Each row comes from the steps of one walk. Every step used is in the known rows, and no mark comes twice. Write the walk behind each row, first mark first.
Known rows
N, J, G: [ 14.6 -12.0  29.7  19.8 -29.2  29.0 -16.4  10.8   5.4   9.4  11.2  -7.8
   4.9  24.6  31.5 -21.3  -3.4  26.5  16.5  -4.3 -31.8  19.8  48.4   4.0
   3.0   7.7]
X, G, J, N, S: [-27.9  25.0  38.7  16.3  13.9  38.6  41.8 -20.9  -8.4   3.1   6.9   2.6
   6.8  25.8  20.1  -8.5  25.6  -4.8 -27.4  -8.6 -10.6 -16.0   8.3 -31.5
 -17.2 -46.7]
X, S, N, J, G: [ 11.3  -2.7  39.7   6.4 -36.7  36.0 -17.5  17.3  23.0   7.9  12.3  -7.7
  -3.0  21.4   9.6 -22.3  18.3  17.0   7.0  -6.5 -32.7  36.3  55.3  19.0
 -19.7 -16.8]
A, K: [ 22.3  -1.9   2.7  -6.5  -5.6   7.0 -15.3   1.9 -23.2   4.1  23.9 -37.0
  33.0 -15.5 -12.3  12.5 -16.7  53.0 -25.4 -13.8  27.4  -9.4  16.7 -13.7
 -16.0  45.8]
A, K, J: [  0.5 -24.3   9.5 -11.4  -4.8  17.5  -5.8   5.7 -32.5  21.1  24.4 -42.9
  16.8   0.5 -26.1  15.6 -23.7  38.9 -10.8 -11.9  29.1 -15.1   8.5 -29.4
 -12.0  48.3]
S, N, J, G, X: [  8.3 -28.2  -1.2  22.6 -27.8  13.2 -26.9  31.1  -5.2 -23.8   5.6  11.9
  -2.6  22.9  39.0 -27.4   9.4  20.6  18.2  -9.3  -9.4  26.0  64.1   7.5
  19.4 -11.7]
C, V: [ -1.9   6.3  13.0  -3.1  33.0  23.3  10.6 -11.7  -3.2  34.1  18.6 -23.4
  19.2  12.4  -9.5  16.9  -6.5  14.5   1.4  -3.9   1.9   7.2   6.0 -10.0
 -38.0  28.2]
X, S, N, J: [ -1.3  -8.6  17.3  -6.0 -21.5  52.2   1.9  14.5  20.1  24.2  22.2 -24.3
   4.8  17.3  -3.5  -9.7   1.2   9.3 -12.3 -16.1 -20.4  28.3  31.0   8.4
 -31.3   5.7]
V, X, S: [ 29.0  20.7  17.4   1.1  17.2  -4.0   8.3  -7.8  21.6  14.8   3.5 -29.0
   3.6  -3.7 -16.9  19.7   6.6 -16.3   8.0  22.7  18.4  17.5   6.2  25.1
 -32.2  14.2]
G, J: [-12.9 -15.8 -11.7   1.6   6.4  35.3  25.0 -12.3 -18.0   8.6  13.5  12.0
 -12.8  11.5  11.8   5.3  12.1  12.5   4.6 -14.8  -6.8  -2.9   5.7 -19.7
 -14.0  11.8]
J, G: [ 18.8   4.9  29.6  10.8 -12.9   9.2 -14.0   1.3  -4.2   6.0   9.2   2.2
  -3.5  15.4   5.5  -9.3   9.6  37.0   5.1  13.7 -12.0   9.7  39.6  13.4
 -11.5   1.4]
C, V, X, G: [-10.0  -7.0  32.7  26.8  57.6   5.0  21.4  -0.9  19.3  31.1  -1.3 -34.7
  -0.6  -9.0  11.4  23.7 -15.1  -2.5   1.3  17.9   0.0  28.4  -3.7  -4.3
 -26.0  16.7]
V, X, S, N: [ 11.2   1.9  21.7  -6.7  16.6   6.3   6.6   1.3  24.8   4.1  15.1  -8.9
 -15.3  -0.8 -28.6   6.3   9.9   5.1 -14.0  10.2  12.0  30.6  15.8  33.1
 -41.3  -7.2]
S, N: [ -9.7 -17.6  13.3  -9.7   5.7  29.7   3.9   6.5  -3.3  11.2  28.5   7.1
 -15.5  13.4 -20.1  -6.8  -3.2  47.2 -34.1  -3.7  -2.3  14.1  22.6  12.0
 -32.1   3.5]
J, K: [ -2.2   2.6  15.3  -1.4   6.8   5.3  -3.6  10.4 -15.2   0.3   2.2 -14.7
  28.1  14.4 -26.2  -9.4  -9.8  19.2 -20.6 -15.6  13.4  10.7  29.5  -7.2
   2.4  13.8]
V, X, S, N, J: [  6.1 -17.0  20.5   4.3  -3.5  29.8   4.4  12.8  31.7  10.0  17.9 -19.5
  -4.9  11.3   2.3  -6.4  -6.6  -3.3  -0.3 -10.4 -10.0  38.2  24.5  20.2
 -23.7   3.5]
N, J, K: [ -5.5 -14.1  16.0   8.4 -10.3  24.7  -4.7  20.1  -6.4   4.4   4.9 -24.2
  36.5  24.4  -1.7 -21.5 -23.5   9.4  -8.9 -34.5  -7.1  20.3  38.4 -16.0
  16.3  21.2]
X, G, J: [-30.2 -18.8   3.8  17.3  13.2  43.9  32.3  -1.9  -9.1  23.3  -0.8  -4.7
 -18.0   1.1  24.5  10.0  13.5   8.9  -5.6  -3.2 -20.8   5.9   1.8 -28.8
 -14.6   3.7]
J, K, A: [ 13.7  13.6  -2.4  12.1   4.0  28.3 -11.6  10.1 -12.5   1.6   6.7   0.4
  45.2   1.7 -42.7  -1.3 -20.2   9.9  -8.5 -18.7  27.5   5.4  50.2  -9.9
  16.5  38.6]
X, G, J, N: [-27.9  -2.2  19.7  23.5  24.6  35.7  32.8 -10.6 -24.6  28.3   0.7  21.6
  -8.2  11.0  21.6   9.3  28.7  14.7 -30.1  -3.6 -17.5   1.4  27.7 -39.1
   8.9 -24.3]
K, J, N, S: [-14.0  20.5  45.1  -4.1   6.6  28.1  26.6 -18.4 -18.2  15.3  23.5 -10.6
  13.6  44.8 -15.8 -10.4   1.4   3.6 -22.8  -1.4  12.6 -27.3  11.2 -19.9
 -18.3 -24.6]
J, G, X, V, C: [ 29.7 -21.4  15.5  40.2  -6.4 -35.4  -8.2  21.9   1.0  -6.6   0.1 -22.1
  16.9  29.5  56.9 -12.9  13.8  -6.1  23.8  25.6   6.7   4.5  21.2  16.8
  35.6  15.1]
V, C: [ 11.1 -18.8  37.9   6.7   0.9  -0.3   3.8   8.1   3.1  18.0  14.5 -23.9
  -2.5  27.4   7.8 -14.4 -26.1  30.3   2.6   6.5   0.3  10.3   5.0   7.7
   6.7  24.8]
H, S, N: [ -7.8  -1.9  33.8   2.0  18.2  23.3  13.4  10.0  -1.4  13.4  48.1 -15.0
 -22.7  32.9 -22.7  -8.8 -13.1  52.0 -26.2  12.3   9.9  24.0  12.5  14.6
 -49.4  -2.3]

Which walk is each row?
[ 15.8   9.7  10.3  -0.9 -19.1   4.9 -20.5  19.9   5.1 -13.5   1.9   1.4
  -5.0   9.0  -7.9  -7.5  39.3   8.9   2.9  10.4   8.3  26.0  52.8  23.8
 -21.2 -26.7] => J, G, X, S, N
[ 15.3 -38.4  20.0  36.3  -8.2 -27.8  -2.8  25.3  -6.7   5.0   1.1 -28.1
   7.2  38.5  46.1 -10.5   7.6 -14.5  33.6  25.3   9.4  -0.8  15.0   3.9
  39.2  19.8] => K, J, G, X, V, C
[ 10.1  -4.5  15.3  11.0  54.4  -8.7  14.0 -14.1  12.4  14.0  13.5 -16.0
   4.8   1.7  -1.5  19.0 -17.7  -2.6  16.3   5.5  16.8  20.9  -1.6   7.5
 -24.7  25.3] => C, V, X
[-26.6  23.1  45.8  26.1  51.8  16.5  47.9 -30.1   9.1  -1.5   3.2  -1.0
   8.6  19.9  24.7   2.2  19.0 -30.5  -3.7 -10.3  -0.7   0.3  -3.1 -28.3
 -20.2 -47.3] => C, V, X, G, J, N, S
[-19.0 -11.0  -1.3   2.0   7.7  15.8  13.3   1.2 -22.2 -11.3  -1.9   7.3
  13.4  15.7  -9.0 -10.5   7.8   2.8  -2.7 -34.2   4.5   9.4  22.3 -26.2
   9.3   1.5] => G, J, K
[ -7.5  -8.7  -1.8  37.7  27.8  23.2  11.6   9.9   0.5 -11.4 -13.2  11.3
  17.7 -13.6 -11.9   4.7 -10.5 -21.7   9.6 -20.9  18.9  20.1  35.1 -21.8
  31.4  18.2] => V, X, G, J, K, A
[ 16.6 -21.4  25.6  21.7   8.6  -8.0  16.6   6.3   7.6  26.8  18.3 -36.6
  17.0  26.9  29.4  -2.1  -7.4   4.9  -5.4  18.7  -1.8  -1.7  -8.1  11.0
   7.3  36.9] => X, V, C
[ 26.8 -39.7  17.4  33.1 -16.1 -39.9 -18.0  28.6 -16.6  -8.0   5.0 -45.5
  28.9  19.1  43.1  -4.8   1.3   2.0  25.9   9.5  27.0  -7.1  16.8  -7.6
  42.6  33.8] => A, K, J, G, X, V, C
[ 13.4 -16.4  32.6   2.1 -22.8   4.3 -24.2   9.5 -25.2   5.4  14.4 -25.7
   8.8   5.5 -10.3   0.0  -4.6  44.8   8.6  -2.7  11.2  -2.8  36.4 -14.0
  -2.8  22.3] => A, K, J, G
[  0.1  -9.0  24.8  -2.5   7.5  10.8  -1.9  -4.1 -45.9  26.5  22.8 -12.2
  23.0   9.9 -23.0  13.3  -5.3  42.6 -35.5 -11.3  27.0 -18.9  33.6 -39.3
  11.1  16.2] => A, K, J, N
[-14.7  -0.6  -4.6  27.7   9.9  45.4   9.0  11.7 -11.7   2.8  -7.9   6.7
  26.9  -7.0 -17.7   3.1  -1.8  -7.9  -2.7 -27.0   7.5  11.1  41.3 -34.1
  22.4  20.2] => X, G, J, K, A
[ 27.6 -35.2  14.8  48.0 -20.2 -18.8  -8.6  29.4   9.1  -4.4   1.4 -29.7
  23.4  36.6  77.1 -21.7   3.3 -14.3  33.3  10.0  -9.4  12.0  27.6   9.1
  46.9  21.2] => N, J, G, X, V, C
[  1.6  39.4  40.5   0.5   7.7  20.6  20.2 -22.7  -9.7   3.3  21.3  -3.1
  24.5  34.4  -4.5 -12.9   7.8  13.0 -33.9  -1.5   8.9 -21.6  17.2  -7.0
 -22.9 -29.3] => J, N, S
[-13.4  26.9  25.5   3.3   9.5  31.1  35.0 -29.9 -15.4  -8.4  18.7  16.0
   9.8  35.1  10.8 -13.5  25.4  -1.6 -18.9 -17.7   1.0 -22.8  10.9 -24.1
 -16.4 -40.8] => G, J, N, S
[-13.2  -7.3  28.4   0.4  16.2  23.2  15.0  -7.2 -35.9  41.1  18.4   6.9
  -1.2  31.6 -19.6   7.5   1.4  24.3 -26.1   5.2   8.7 -10.7  31.9 -26.7
   6.3   0.2] => K, J, N
[ -3.5  20.0  43.0  -7.2  -1.4  16.4  10.5 -15.0 -27.5   2.4  27.3 -27.8
  35.5  25.6 -19.7  -4.9  -4.3  20.0 -31.1 -17.0  30.1 -33.6  13.5 -31.2
 -14.7 -10.9] => A, K, J, N, S
[  0.3  -5.8  14.7  -4.8 -19.8  10.9 -15.5  23.7  -3.6  -1.9   3.2  -4.6
 -14.6  18.0 -17.9  -5.4  34.1   0.0  12.4  10.3  11.5  21.3  46.0  12.5
 -17.2 -22.5] => K, J, G, X, S, N
[ 31.5  17.8   3.6  15.6 -34.9   9.7 -23.4  19.3   7.0  -2.3  -9.7 -26.5
  22.3  14.9  25.8  -5.2  28.5 -19.1  36.2   7.6  -1.2  19.8  54.0   9.1
   1.1  -2.1] => N, J, G, X, S
[ 12.9  -6.3  12.0  -7.2 -27.7  -0.4 -30.7  27.0 -13.0 -15.8   7.0 -21.8
   6.8  -1.2 -21.9   1.2  27.5  16.3   3.9  -5.3  28.7  14.6  48.8   1.7
 -13.7  -9.5] => A, K, J, G, X, S, N
[ 19.6 -10.2  42.3  16.7 -19.0  13.2 -15.5  14.6  34.7  -7.0   7.8  -3.3
 -11.6  14.3  15.4 -19.9   9.5   3.5  18.4  -0.8 -22.9  46.7  49.2  30.7
 -11.1 -18.8] => V, X, S, N, J, G
[  2.5 -12.5  -5.0   2.1 -22.9  37.7  -6.5  25.1   9.9   4.6  12.1 -19.5
   9.5  16.9  11.5  -8.9   8.5  -3.9   0.7 -15.3  -3.4  26.4  39.4   4.7
 -12.6   1.8] => G, X, S, N, J
[ -3.3 -13.2  27.0  27.3  35.8   4.6  17.4   5.1  13.5  21.8  -2.7 -25.7
 -13.2  -9.3  12.4  15.0 -17.0  10.3 -11.9  26.2   1.1  20.7   3.7   6.4
 -12.5  14.7] => V, X, G
[ 13.8  -4.3  47.4  15.8   0.9  13.3 -12.4   9.2  39.8   3.1   8.9 -10.8
   0.2  15.6  13.9 -11.6  12.4  -8.4  30.4  -7.4 -23.5  52.6  45.1  22.3
 -23.9 -16.8] => C, V, X, S, N, J, G
[-35.4 -13.0  13.1  16.2  13.6  24.9  21.6  12.2 -14.1   0.7 -14.3  -7.9
   8.7   5.0   2.1  -5.5   9.0  -1.3 -13.7 -24.3  -8.5  17.2  19.8 -34.2
   8.1  -4.8] => X, G, J, K
[-22.3 -27.4   6.0  29.1  33.7  18.6  34.9  -3.6   3.6   8.1  -4.7  -0.2
 -28.7  -6.7  29.3  13.9   4.5  -6.6   7.7   3.5  -8.5  17.2  -4.6 -15.1
  -6.4   1.4] => V, X, G, J
[ 25.0 -17.7 -19.7  43.6 -15.6  -0.3  -8.4  19.6  -5.4  -2.6   3.8 -18.4
  31.4  21.0  67.3  -1.9  24.5 -17.4  18.4  13.0  -5.4   0.4  37.2   4.4
  22.5  20.0] => N, J, G, X, V
